Every row comes from one small tree of marks. The marks that hang from a mark follow it in brackets, in the order of their numbers. Every link used is in the known rows. Which tree was each row made from?
(in the rows, 128 means zero)
Known rows
K_709[K_321]: [133 146 121 128 135 117 132 142 139 139 147 138 132 117 103 129 121 118
 140 130 124 117 120]
K_755[K_709[K_321[K_118] K_775 K_790]]: [109 138 136 131 133 119 148 187 129 148   4 158 130 116 116 114 159 152
 153 124  89 100 125]
K_321[K_118 K_373 K_829]: [117 142 107 144 136 153 130 138 133 118 103 130 112 112 125 149 105 121
 103 130 119 110 142]
K_791[K_829]: [132 131 116 136 134 141 133 152 147 130 149 121 129 119 138 117 115 137
 120 123 137 124 122]
K_709[K_321[K_829[K_791]] K_775 K_790]: [125 173 118 112 128  74 147 217 168 162  39 150 116  98 119 122 126 145
 143 114 137 127 106]
K_755[K_709[K_321 K_775 K_790]]: [114 147 141 123 126  94 155 190 137 154  27 156 135 116 117 103 163 161
 157 121  97 111 114]
K_709[K_755 K_775]: [131 116 133 131 123 124 149 204 120 134 130 132 128 101 105 121 126 125
 135 136 125 136 126]
K_118[K_321[K_373 K_829[K_791]]]: [124 194 118 109 125 119 123 127 179 134 140 128 116 100  98 127 117 123
 125 118 131 111 125]
K_790[K_709[K_755]]: [126 113 128 129 115 144 146 172 132 123 172 115 134 101  86 113 123 100
 135 135 119 131 124]
K_790[K_709[K_321]]: [126 150 121 127 129 125 142 153 134 135 162 131 143 108  76 112 123 109
 147 129 118 111 112]
K_791[K_829[K_321[K_118 K_373]]]: [127 134 116 135 139 154 117 143 165 125 152 116 119 108 134 130  97 124
 100 119 128 126 132]
K_755[K_709[K_321[K_118 K_829]]]: [108 171 109 143 134 129 132 140 144 134 110 146 136 124  76 132 104 144
 135 131 106  97 128]
K_791[K_829[K_321]]: [133 140 121 128 130 116 115 152 175 136 182 116 130 114 128 119  97 143
 119 117 146 142 118]
K_790[K_709[K_321[K_829] K_755]]: [125 149 106 137 123 122 149 206 159 135 196 126 135  84  47 126  94 100
 141 135 122 115 115]
K_709[K_755]: [132 108 129 129 121 137 133 161 142 127 159 122 122 110 109 129 120 108
 127 136 125 136 130]
K_321[K_118 K_373 K_829[K_791]]: [119 170 104 124 131 140 132 127 149 125  88 126 109 117 122 138 102 118
  98 122 135 125 134]
K_790[K_709[K_321[K_118 K_829] K_755]]: [120 136 100 147 130 147 142 205 152 126 174 129 130  83  46 139  91  90
 137 139 115 106 124]
K_373[K_321[K_118]]: [126 148 113 140 126 139 111 126 132 118 106 130 120 119 111 156 103 112
 142 129 158 109 149]
K_373[K_321[K_118 K_829[K_791]]]: [122 190  95 126 123 116 112 134 165 126 103 127 113 120 100 153  74 118
 134 120 183 120 140]
K_755[K_709[K_321 K_790]]: [117 142 140 120 123 107 135 149 156 149  57 145 131 122 123 112 159 145
 149 122 101 111 119]
K_709[K_755 K_775 K_790]: [130  91 142 128 120 117 148 229 135 141  64 136 113  94 141 122 153 128
 139 129 118 135 127]

Which tree is each row?
[126 146 125 127 125 130 175 217 124 138 152 134 138  76  62 105 126 101
 139 136 103 113 120] => K_790[K_709[K_321[K_373] K_755 K_775]]
[110 130 150 123 118 104 150 175 121 144  11 145 132 125 145  99 170 170
 146 120 102 122 123] => K_755[K_709[K_775 K_790]]
[124 122 131 132 118 131 162 212 111 130 146 125 140  90  78 103 129 116
 145 136 117 131 120] => K_790[K_709[K_755 K_775]]
[123 157 124 108 128 126 111 108 165 131 112 121 113 124 122 128 105 112
 104 117 133 147 129] => K_829[K_321[K_118 K_373] K_791]
[123 161 125 128 131 111 161 192 112 144 129 142 149 100  70 106 127 127
 156 129 112 111 109] => K_790[K_709[K_321 K_775]]
[126 182 117 109 124 108 114 133 182 139 136 129 122 108  92 126 112 133
 141 119 143 115 119] => K_118[K_321[K_829[K_791]]]
[109 169 127 134 137 138 160 152 109 136  68 151 140 118  89 113 135 141
 133 131  85  96 133] => K_755[K_709[K_321[K_118 K_373] K_775]]
[122 136 127 128 132 140 113 116 150 125 135 125 118 115 124 141 110 117
 108 124 117 131 139] => K_829[K_321[K_118 K_373]]
[121 162  99 148 127 127 111 142 146 118 121 131 117 113 103 169  81 122
 138 127 166 107 149] => K_373[K_321[K_118 K_829]]
[124 179 110 113 123 116 137 129 157 133 117 123 115 119 123 126 104 124
 102 119 143 135 124] => K_321[K_373 K_829[K_791]]
[112 159 124 130 123  96 137 167 173 147  69 146 128 115 113 123 134 153
 145 120 111 106 118] => K_755[K_709[K_321[K_829] K_790]]
[137 102 132 125 125 120 134 204 170 143 105 136 111  92 118 133 143 101
 144 130 114 124 122] => K_709[K_321 K_755 K_790]
[129 131 121 129 123 134 148 187 146 134 190 126 138  94  58 114 116  91
 146 137 114 119 116] => K_790[K_709[K_321 K_755]]
[122 166 124 126 132 121 170 181 111 139 126 139 143  95  82 106 136 120
 139 128 103 108 116] => K_790[K_709[K_321[K_373] K_775]]
[134 109 135 126 127 104 150 243 150 152  76 146 116  82 113 126 148 120
 151 130 111 124 119] => K_709[K_321 K_755 K_775 K_790]
[118 184 109 134 131 108 170 201 123 140 138 140 141  86  71 117 110 130
 136 127 112 102 115] => K_790[K_709[K_321[K_373 K_829] K_775]]
[128 124 116 138 137 141 108 152 168 129 152 119 123 114 126 131  96 135
 117 120 139 132 125] => K_791[K_829[K_321[K_118]]]
[122 126 120 139 131 146 161 227 114 135 132 138 137  83  54 119 119  98
 150 141 102 110 121] => K_790[K_709[K_321[K_118] K_755 K_775]]
[127 170 129  97 121 101 121 108 177 139 130 118 119 124 121 116 109 124
 107 113 141 155 121] => K_829[K_321[K_373] K_791]
[127 144 116 135 143 153 134 132 131 126 119 139 118 112 108 142 122 102
 119 133 104 103 136] => K_709[K_321[K_118 K_373]]
[124 169 121 128 130 133 123 138 163 126 155 131 120  95 101 139 121 127
 128 125 114  97 133] => K_118[K_321[K_373 K_829]]
[129 130 134 125 134  97 146 209 136 155  44 152 122 102 133 124 154 138
 155 123 112 116 116] => K_709[K_321 K_775 K_790]
